(in the rows, 128 means zero)
Known rows, with every way that one mark hangs from another
q44[q976]: [100 114 125  94  88 125 114 143 138 123 115 139 139 129 117 114 142 142
 129 128  92 110 122 130 132 111 120 140 140 123 137 109 130 139 128 131
  97 157 122 164 145 121 131 109 133 110 126 108]
q538[q979[q976[q17 q176]]]: [129 126 114 115 119 110 160 134 107  97 126 117 143 117 106 120 152 157
 139 102 124 139 124  82 116 134 117 115 149 126 132 130 101 168 117 147
  92 148 126 101 122  93 124 124 121 126 137 119]
q5[q327[q384 q903]]: [ 88 136 137 136 158 121  98 146 114 181 150 130 115 132 139 143 136  98
 119 144 154 130 121 155 133 115 122 137 103 126 136 119 106  99 142 137
 122  96 127 119 148 115 129 104 125 127 109 125]
q26[q276[q872]]: [ 89 124 143 131  83 116 128 123 172  77 125  93 127 129 114 113 117 139
 107 125  76 135 158 119 144 131 112 134  78 108 149 130 134  95 119 104
 117 122 106 121 101 114 139 109 145 143 182 142]
q950[q327[q903[q976]]]: [105 123 138 139 132 133 118 114 116 126 113 110 105 126 148 126 136 160
 118 144 180 136 134 140 117 109 119 118 117 117 123 134 120 103 128 140
 112 101 133 109 130 130 157 132 127 119 142 138]
q512[q872[q276 q903[q327] q928]]: [ 96 122 110 154  68 140 119 122 169 158 128 158 150 131 113 141  91 118
 124 135 125 142 122  85 120  98 133 145 151 105 119 150 162 119 115 125
 131 150 124 177 109 144 134 123 154 115 150  60]
q512[q872[q276 q283[q965] q928]]: [147  98 108 120  73 134 111 143 168 148 135 164 144 127 127 134  70 130
 136 124 111 125 156 103 106 130 127 124 130 113 121 155 176 131 102 126
 133 173 129 190 111 144 164 127 168 117 148  73]
q327[q384 q903]: [120 141 153 140 152 118 112 144 124 165 163 144 138 126 131 141 110 118
 111 155 134 125 145 162 142 142 134  98 103 132 132 121 113  96 160 107
 145 107 121 105 172 127 158 122 113 130 108 151]
q176[q976[q17 q44 q979[q538]]]: [176 127 135  91 159 145 147 124 122  99 131 103 134 142 113 119 139 125
 136 110 125 116 127 115 113 152 137 144 117 144 157 142 150 148 124 140
 128 138 167 120  97 115  97 162 112 147 113 181]
q17[q976[q176 q979[q538]]]: [157 123 131  83 103  81 168 133 109  97 114 129 110 125 113 125 138 170
 167 114 115 107 121 121 154 120 121 141 166 150 140 141 125 193  98 152
 122 131 134 129 123 138 104 161 133 140 131 140]
q950[q327[q5 q384]]: [103 119 124 118 162 151 101 132 115 131 123 107 101 130 139 119 137 163
  97 122 158 146 132 159 113 139 119 116  76 132 108 140 148  96 119 116
 128 104 108 151 173 164 161 136 115 125 113 132]
q950[q327[q5 q384 q903]]: [ 99 136 135 130 178 156 104 130  98 147 133 117 106 125 143 129 122 160
  93 145 166 145 133 177 122 142 125  96  88 133 102 141 132  72 133 122
 127  96 107 118 180 158 183 134 111 130 125 156]
q979[q538]: [130 120 141 104 115 125 130 114 139 104 111 140 126 133 103 151 141 127
 141 127 117 153 102 104 151 139 126 127 141 116 138 105 116 178 158 164
 142 142 149 133 107 128 110 136 130 127 123  96]
q384[q327[q5 q903[q976[q44 q979]]]]: [152 135 127 139 140 153 131 133 104 133 119 141 131 135 135 134 130  96
 116 141 139 118 111 141 154 107 128 122 139 122 105 137 137  80 137 130
 123 144 118  97 132 142 113 146 133 123 138 155]
q384[q327]: [135 134 137 124 106 121 104 133 146 127 106 132 126 137 126 124 148  98
 100 138 137 121 118 101 135  87 120 137 145 107 135 144 133 115 127 122
 124 148 118 114 123 133  80 140 142 116 125  90]
q17[q976]: [117 109 129  86  90  89 165 129 124 115 103 112 131 119 137 108 113 128
 144 118 108 104 138 144 143 111 120 133 122 143 113 142 124 148 110 126
 107 131 118 154 130 134 104 127 143 136 129 108]
q903[q327]: [109 133 122 121 119 106 132 106 151 138 108 110 125 125 124 126 138 111
 138 132 178 120 145 104 103 108 120 127 110 123 132 126 121 139 126 120
 129 139 134 140 114 126  64 118 144 107 129  78]
q384[q327[q5 q903[q976[q176]]]]: [147 135 131 134 136 139 129 127 124 124 114 159 132 131 134 131 138  95
 109 150 145 120 103 155 154 108 127 117 153 125 103 133 123  98 143 136
 121 145 101  89 150 143 119 138 135 113 144 141]
q5[q327[q903]]: [ 88 141 144 133 143 121 107 136 105 167 127 123 110 132 137 132 127  93
 127 147 145 129 115 140 137 101 121 139 122 117 137 114  98  98 140 151
 109 112 139 106 124 102 117 107 138 125 133 112]
q928[q872[q276 q283 q903[q976[q17]]]]: [125 142 117 169 122 121 127 128 155 130 122 119 133 130 152 122  76 121
 114 124  77 137 139 121 109 117 127 163 145 117 145 120 117 135  98  99
 145 120 125 174 121 141 154  97 120 130 118  98]
q384[q327[q903]]: [131 154 150 137 120 128 110 132 130 140 116 141 129 134 131 133 132  95
  95 162 144 121 120 114 143  87 124 120 155 107 130 144 120  95 142 129
 124 139 119  84 129 129 106 138 137 122 136 115]
q327[q5 q384 q903]: [119 135 141 133 180 148 123 145 100 163 154 151 141 122 133 137  94 109
 106 148 112 130 135 207 155 169 139  84  87 144  92 114 124  73 163 108
 141 118  97 113 201 149 183 119 109 136 116 171]
q5[q327[q384 q903[q976[q44]]]]: [101 124 129 140 153 126 112 138 118 171 156 132 121 131 149 145 146  97
 137 131 160 129 110 159 136 119 127 138  96 135 130 115 112 100 144 141
 127  94 136 130 136 113 119 108 128 124 109 136]
q950[q327[q5 q903]]: [ 98 137 143 128 159 155 113 120  89 132 109 112 102 125 141 122 113 153
 101 148 154 144 129 160 124 129 123 100 108 125 101 138 125  77 131 140
 115 112 118 108 153 145 174 135 123 127 146 145]
q26[q276[q872[q512]] q903]: [ 58 147 145 138 100 138 131 109 153  98 132 110 119 125 120 119 128 148
 113 139  66 162 175 133 159 134 140 142 118  97 142 115 146  85 144 108
 124  97 130  97  78 130 198  95 123 191 174 154]
q538[q979[q976]]: [100 114 103 113 109 122 169 130 102 100 109  97 157 118 106 130 143 143
 147  92 113 145 131  78 113 123 114 112 127 115 115 123 106 147 109 148
  85 151 127 113 114  94 126 116 131 126 135 103]
q512[q872]: [129  99 138  96  85 120 131 117 134 133 133 153 128 146 118 123  79 123
 127 113 116 130 153  95 133 120 126 125  97 119 137 133 136 126 141 128
 115 178 136 173 111  94 120 120 147 108 165  67]
q176[q976[q17 q44]]: [158 123 144  96 151 140 141 117 144  98 133 106 150 132 129 101 126  98
 123 117 126 108 131 144 110 156 140 131  98 151 141 148 142 120 132 127
 126 137 147 127 118 107  91 138 120 137 119 158]
q176[q976[q17 q44 q979]]: [175 125 137 100 153 135 143 133 120 106 133  91 137 139 123 100 128 120
 130 112 123 103 144 122 106 146 136 144 102 144 157 150 153 120 111 117
 121 136 162 121 108 108  99 158 117 143 116 184]
q928[q872[q276 q283 q512 q903[q327]]]: [ 83 172 112 156 121 143 104 118 153 155 123 117 142 121 147 130 103 124
 128 133  80 129 144 105  92 111 145 168 169 120 140 114 117 143  90 107
 147 116 121 158 110 142 152 102 124 143 114  74]
q327[q5 q384 q903[q976[q44]]]: [143 116 126 138 175 157 145 135 105 150 164 156 149 120 142 141 103 107
 133 131 123 130 121 215 158 175 143  89  78 156  79 112 134  74 166 111
 148 114 108 127 184 144 167 118 114 129 113 192]
q872[q283]: [154 131 139 119 111 126 127 134 143 135 119 127 132 126 134 126  88 136
 146 123 111 115 174 117  99 136 126 106 129 121 149 112 131 151 108 114
 154 144 131 161 124 127 128 116 149 137 111  76]
q512[q872[q276 q283[q965] q903]]: [135 115 130 132  68 139 121 131 154 157 125 167 135 139 129 129  64 134
 138 126  99 135 144  85 113 109 138 129 145 114 130 149 155 147 112 120
 130 141 118 191 100 130 176 106 146 116 134  69]
q950[q327]: [103 125 139 122 126 130 101 120 124 121 105  97  97 130 136 114 141 164
 105 131 162 143 135 116 106 109 116 127 108 117 133 143 132 114 111 132
 118 112 135 134 130 132 134 140 132 123 131 107]
q903[q327[q5]]: [109 129 111 114 139 128 136 108 137 140 103 113 129 123 125 122 126 105
 133 128 163 123 137 133 113 126 122 116  98 131 103 121 126 123 131 121
 126 147 121 146 134 144  80 116 141 105 135  93]
q538[q979[q976[q17 q44 q176]]]: [138 132 121 116 125 120 160 131 102  93 139 117 145 117 107 123 146 156
 145  95 118 142 117  78 119 143 125 108 146 134 130 140 108 157 118 153
 103 147 134 101 110  89 112 130 123 132 134 128]
q176[q976[q17 q979]]: [155 116 124  99 146 122 141 135 133 111 117  91 133 141 120  94 137 121
 117 117 130 101 156 130  97 132 126 155 109 133 164 136 140 137 111 112
 103 139 147 121 123 113 114 149 113 132 121 174]
q538[q979]: [124 119 125 126  97 123 155 140 114 121 126 111 147 119 110 113 122 147
 139 102 105 140 134  64 115 106 112 124 125  86 128 119 111 115 121 128
  92 151 130 104  96  94 125 126 137 135 124 113]
q976[q44]: [153 132 159 124 118 128 123 125 122 114 139 124 132 125 125 123 103 113
 144 119  95 128 119 109 140 137 139 114 105 136 132 136 139 103 139 127
 151 141 154 134 109  98  81 141 143 139 115 116]
q327[q903]: [121 141 163 139 128 119 125 129 114 143 131 139 133 124 127 129  96 109
 122 159 116 123 139 144 147 124 131 102 132 120 132 120 105 101 156 130
 124 129 137  85 138 105 142 123 130 128 140 137]
q965[q283]: [104 118 141 126 115 111 109 156 112 133 114 133 124 124 138 130 105 139
 139  97  88 144 154 138 143 103 112 115 121 127 161 116 130 146 139 143
 136 150 114 125 112 135  98 137 154 115 138  78]
q5[q327[q384 q903[q976]]]: [ 95 119 124 138 149 120 112 140 124 175 146 132 120 133 146 142 151  97
 132 136 166 127 117 166 134 113 122 143 100 129 131 109 105 107 143 138
 118  93 130 128 142 117 129 101 127 119 111 132]
q950[q327[q5]]: [104 120 129 115 146 150 109 120 105 118 101 102  99 129 137 112 130 160
 103 125 152 146 126 149 114 126 118 121  97 125 108 140 140  97 118 130
 117 119 116 140 146 149 149 138 128 123 134 119]
q384[q327[q5 q903[q976[q17]]]]: [141 132 131 133 142 144 125 131 125 135 116 146 128 135 140 125 136  87
  94 151 145 118 113 154 150 108 125 124 141 117 105 132 125  93 153 124
 117 142 102 100 139 147 125 132 128 114 142 142]
q950[q327[q5 q384 q903[q976]]]: [108 118 122 133 170 157 120 125 105 141 130 121 110 127 151 132 133 161
 106 137 176 144 130 187 121 140 124 106  85 135  97 133 134  86 134 123
 125  92 107 130 173 159 184 129 110 123 127 162]
q26[q276[q872[q512 q903[q976] q928]]]: [ 75 122 119 162  66 134 121 123 185  89 130 110 157 118 113 130 144 131
 120 127  51 127 133 119 142 132 127 154 131 104 132 124 149 112 110 103
 130 104 103 119  96 127 160 109 142 160 170 150]
q26[q276]: [ 90 135 144 130  87 126 117 135 153  91 126  84 121 128 117 105 115 130
 111 124  94 130 154 132 135 105 112 138 100  99 146 129 127 105 124 122
 123 117 116 119 121 109 140 115 146 142 154 139]
q872[q512 q928]: [100 124 109 136  92 132  86 140 159 137 138 134 165 107 116 128 158 111
 134 141  71 105 125 124 120 134 144 150 175 111 118 114 153 137 121 123
 140 143 137 119 129 133 141 150 149 154 115 107]

Rows
[131 149 139 131 142 148 118 133 112 142 110 147 132 134 131 133 122  87
  93 155 128 124 117 145 151 106 127 112 145 114 104 139 126  77 145 129
 121 146 100  88 148 147 122 136 133 123 142 129]
q384[q327[q5 q903]]
[170 130 146 120 138 111 116 151 117 130 137 113  82 149 108 118 139 157
 112 128 125 129 138  79 133 129 118 159 150 109 182 124 127 185 146 122
 127 134 166 130  89 123 128 164 103 132 115 155]
q976[q17 q979[q538]]
[178  95 132 134 108  89 134 126 166 103 139 150 113 128 132 100 155 134
 135 121 150 113 120 143 134 134 128 149 139 138 148 111 116 181 146 121
 127 130 136 133 132 106 114 134 123 101 128 142]
q903[q976[q17 q176]]
[133 151 128 150 130 110 129 117 125 127 122 121 143 131 139 142  61 113
 120 120  58 132 147 100 106 129 120 133 148 124 138 127 107 124 100 107
 155 132 132 154 130 120 124  88 124 147 121  87]
q928[q872[q283 q903]]
[116 124 108 114 114 131 170 128  93  97 119  99 162 116 108 135 135 143
 156  88 104 147 119  72 118 131 120 104 119 125 113 131 115 134 109 152
  97 151 136 115 103  88 109 120 136 136 129 112]
q538[q979[q976[q44]]]
[ 74 173  92 193  79 183  85 141 194 187 123 141 170  97 131 144 142 136
 153 161 103 114 128 101  75 105 165 159 241  98 124 117 170 168  73 109
 176  99 110 161 107 196 186 133 151 163  80  67]
q872[q276 q283 q512 q903[q327] q928]
[101 107  98 167  81 116 129  99 193 126 122 149 176 112 117 155 164 115
 144 138  83 119 107  90 129 149 142 147 154 124 112 117 156 141 111  91
 135 121 118 142  86 144 116 116 138 140 151 104]
q276[q872[q512 q903[q327 q976] q928]]
[121 125 136 136  69 156 126 129 151 158 124 159 133 141 127 127  60 140
 134 129 102 139 151  91 117 105 141 131 146 106 143 134 149 143 107 115
 138 146 117 196 103 130 171 111 145 122 137  51]
q512[q872[q276 q283 q903]]
[150 139 138 107 144 104 127 116 119  83 134 129 121 125 115 129 154 129
 134 121 122 127 108 137 139 176 142 103 142 187 140 144 116 186 136 153
 144 138 140 128 150 103  87 134 117 120 135 124]
q979[q976[q17 q44 q176]]
[111 135 120 149 118 120 122 104 127 120 136 120 151 125 140 132 116 101
 132 114  46 125 109 107 128 124 141 170 153 131 123 111 113 131 122 119
 138 120 138 140 111 100 119 106 115 145 124 118]
q928[q872[q512 q903[q976[q44]]]]
[152 141 135  91 152 122 138 103 119  67 128 149 119 131  97 165 177 137
 149 118 128 155  77 121 157 194 143 103 166 184 137 130 108 238 158 200
 161 138 155 129 129 122  93 142 108 125 133 121]
q979[q538 q976[q17 q44 q176]]
[ 97 145 128 128 150 130 148 100 118 149 107 130 113 126 126 129 111 117
 130 141 153 162 153 141 135 131 138 118 128 116 112 117 137  99 152 126
 137 128 149 124 116 153 135 100 123 153 128 110]
q26[q903[q327[q5]]]
[149 117 132 140 186 154 139 140 107 152 174 154 138 124 147 131 104 109
 118 136 130 125 126 210 157 180 143  97  79 156  88 115 131  82 178 103
 147 109 108 130 181 144 175 119 103 130 112 200]
q327[q5 q384 q903[q976[q17 q44]]]
[151 118 134 146 157 120 133 147 124 154 169 141 123 136 133 143 134 138
 123 142 157 123 142 156 144 144 130 123 112 128 141 109 118 137 164 109
 140  99 138 116 145 129 168 133  96 126 106 187]
q327[q384 q903[q976[q17 q979[q538]]]]
[155 138 136 135 141 138 123 131 125 130 122 158 125 133 137 125 140  98
  96 152 151 117 104 157 154 112 128 122 156 127 108 134 123 103 151 131
 122 141 103  89 147 144 121 140 126 113 143 148]
q384[q327[q5 q903[q976[q17 q176]]]]
[102 120 116 142 151 116 111 147 113 178 149 121 111 136 144 143 148 110
 135 131 164 125 125 156 132 107 119 151 102 124 138 109 112 106 132 134
 117  95 135 127 137 116 131 111 124 122 111 145]
q5[q327[q384 q903[q976[q979]]]]
[102 138 144 136 157 134  99 131 113 146 138 115 104 128 144 134 134 167
  95 149 180 143 142 147 112 124 122 104  99 124 127 145 126  90 128 122
 131  86 122 115 158 143 169 135 114 129 119 142]
q950[q327[q384 q903]]
[117 123 107 113 108 114 165 129 105  92 115 118 155 114 100 130 154 157
 154  97 119 142 119  83 118 128 117 111 145 124 123 125 102 159 107 158
  91 150 125 100 125  93 120 122 132 126 138 111]
q538[q979[q976[q176]]]
[161 121 124  88 145 147 158 116 118  88 117 101 151 138 107 133 138 123
 159 105 120 121 121 116 118 145 137 135 112 143 144 136 151 136 107 153
 129 143 167 120 100 113  90 160 126 146 116 169]
q176[q976[q44 q979[q538]]]
[122 126 116 117 124 130 164 132  99 102 131 100 150 121 112 125 136 144
 140  92 113 143 128  71 115 135 119 110 125 123 120 137 113 142 122 145
  95 147 135 115 101  90 117 122 125 136 129 119]
q538[q979[q976[q17 q44]]]
[228 157 172 123 151 111 117 144 108 107 180 151  74 140 100 124 140 179
 140 123 125 127 102  76 150 160 139 136 178 150 188 144 134 189 144 149
 167 135 180  98  90 113  93 194 106 144 113 185]
q976[q17 q44 q176 q979[q538]]
[127 155 108 139 107 156 110 114 147 172 116 150 154 109 139 141 133 118
 168 136  98  97 128  99  81 133 156 128 209 136  98 123 145 188 103 112
 154  97 108 146 104 151 166  95 132 151  88 101]
q872[q283[q965] q512 q903[q327[q5]]]
[162 113 110 132 114 106 157  92 163 109 135 136 132 117 135 133 165 125
 184 112 202 113 110 120 114 129 134 128 125 153 125 124 128 162 126 140
 147 136 150 138 106 115  38 132 147  98 130 119]
q903[q327 q976[q44 q176]]
[175 131 138  84 110  94 172 129  96  95 133 132 111 124 116 132 126 171
 179 108 110 108 108 116 160 133 131 133 161 163 138 154 134 174 100 157
 138 131 148 129 107 130  81 171 136 153 125 154]
q17[q976[q44 q176 q979[q538]]]
[108 128 107 115 156 130 127 119 145 151 125 121 132 124 128 132 134 110
 126 123 173 128 141 148 110 138 124 115  78 141 103 122 136 121 132 106
 139 130 107 157 158 159  92 112 128 108 112 105]
q903[q327[q5 q384]]
[113 119 117 136 171 152 118 133  95 143 132 113 104 129 146 129 133 170
 109 133 178 140 137 176 118 135 121 113  88 133 104 134 137  85 123 119
 120  92 113 127 167 159 188 140 107 125 123 176]
q950[q327[q5 q384 q903[q976[q979]]]]
[123 126 137 133 161 145 121 117 103 123 121 126  97 125 148 115 130 163
 105 144 175 136 121 175 124 136 125 111 119 134 109 136 122 103 137 141
 115 105 118 108 154 144 172 137 117 119 146 165]
q950[q327[q5 q903[q976[q17 q176]]]]
[137 131 126 135 134 145 129 127 120 130 110 146 136 132 138 132 135  86
 106 149 142 121 111 154 152 103 126 121 139 117  98 130 127  86 145 131
 118 143 103  99 143 145 121 132 137 115 143 136]
q384[q327[q5 q903[q976]]]
[180  91 116 137  96  88 146 133 138  99 124 135 114 131 119 114 156 154
 167 109 139 110 125 124 134 117 123 155 140 128 154 107 129 169 109 126
 124 136 148 127 123 106 106 151 133 107 129 156]
q903[q976[q176 q979]]
[203 143 157 122 142  92 112 150 125 113 155 152  73 144  95 116 156 179
 124 133 137 126 118  88 139 142 125 151 190 132 194 128 120 214 139 138
 146 134 160  97 111 120 120 181 100 127 121 169]
q976[q17 q176 q979[q538]]
[174 132 136 168 103 142 143 125 149 138 131 144 143 127 142 135  91 130
 158 120 101 118 131 102 106 136 140 120 174 128 139 119 137 166 113 103
 174 105 129 172 103 128 136 105 126 149  87 105]
q872[q283 q903[q976[q17 q44]]]
[109 124 123 143 157 116 108 150 114 181 156 123 106 139 145 136 152 110
 123 136 172 121 127 153 130 112 120 155 104 124 146 112 109 114 139 130
 114  91 136 127 134 117 132 112 117 122 110 151]
q5[q327[q384 q903[q976[q17 q979]]]]
[137 132 118 129 129 103 108 138 146 126 120 117 128 124 148 118  76 118
 117 122  79 132 154 119 101 130 118 147 114 127 137 136 125 122  96 111
 134 142 135 160 128 135 148 106 136 124 129 104]
q928[q872[q276 q283[q965]]]
[145 134 131 134 138 154 130 125 117 129 117 148 137 132 139 134 127  87
 112 146 136 121 104 150 156 111 130 114 137 123  96 137 132  78 146 133
 126 144 108  99 136 141 111 136 137 121 140 142]
q384[q327[q5 q903[q976[q44]]]]
[152  98  77 128 157 121 150 129 145 150 139 105 109 136 141 116 164 134
 135 107 205 109 153 147 104 133 118 154  80 138 121 116 143 153 129  88
 124 122 126 173 129 159 106 128 108  98 109 161]
q903[q327[q5 q384] q976[q17 q979]]
[156 139 135 135 138 146 130 125 115 122 123 159 134 132 135 134 134  94
 116 147 139 121  96 153 157 114 133 114 151 130  98 137 129  88 144 139
 131 144 107  91 144 139 110 141 136 119 143 149]
q384[q327[q5 q903[q976[q44 q176]]]]
[101 129 118 172 112 108 126 122 147 119 115 115 140 129 139 120 100 108
 111 122  71 148 111 121 133 103 127 179 131 116 132 121 114 114 112 113
 127 118 127 153 128 124 137 104 120 120 129 109]
q928[q872[q276 q903[q976]]]
[135 131 126  88 144 108 133 103 130  70 111 146 117 132  94 160 189 138
 138 125 138 156  88 130 152 181 132 114 174 171 141 119  99 252 157 192
 142 137 142 125 143 127 110 131 105 111 140 106]
q979[q538 q976[q17 q176]]
[159 103  76 132 146 109 155 120 143 129 137 132 119 125 128 130 174 147
 167 104 207 111 134 153 112 134 123 142 105 152 121 110 138 163 108 110
 136 128 122 152 153 154  93 139 121  96 119 158]
q903[q327[q5 q384] q976[q176 q979]]
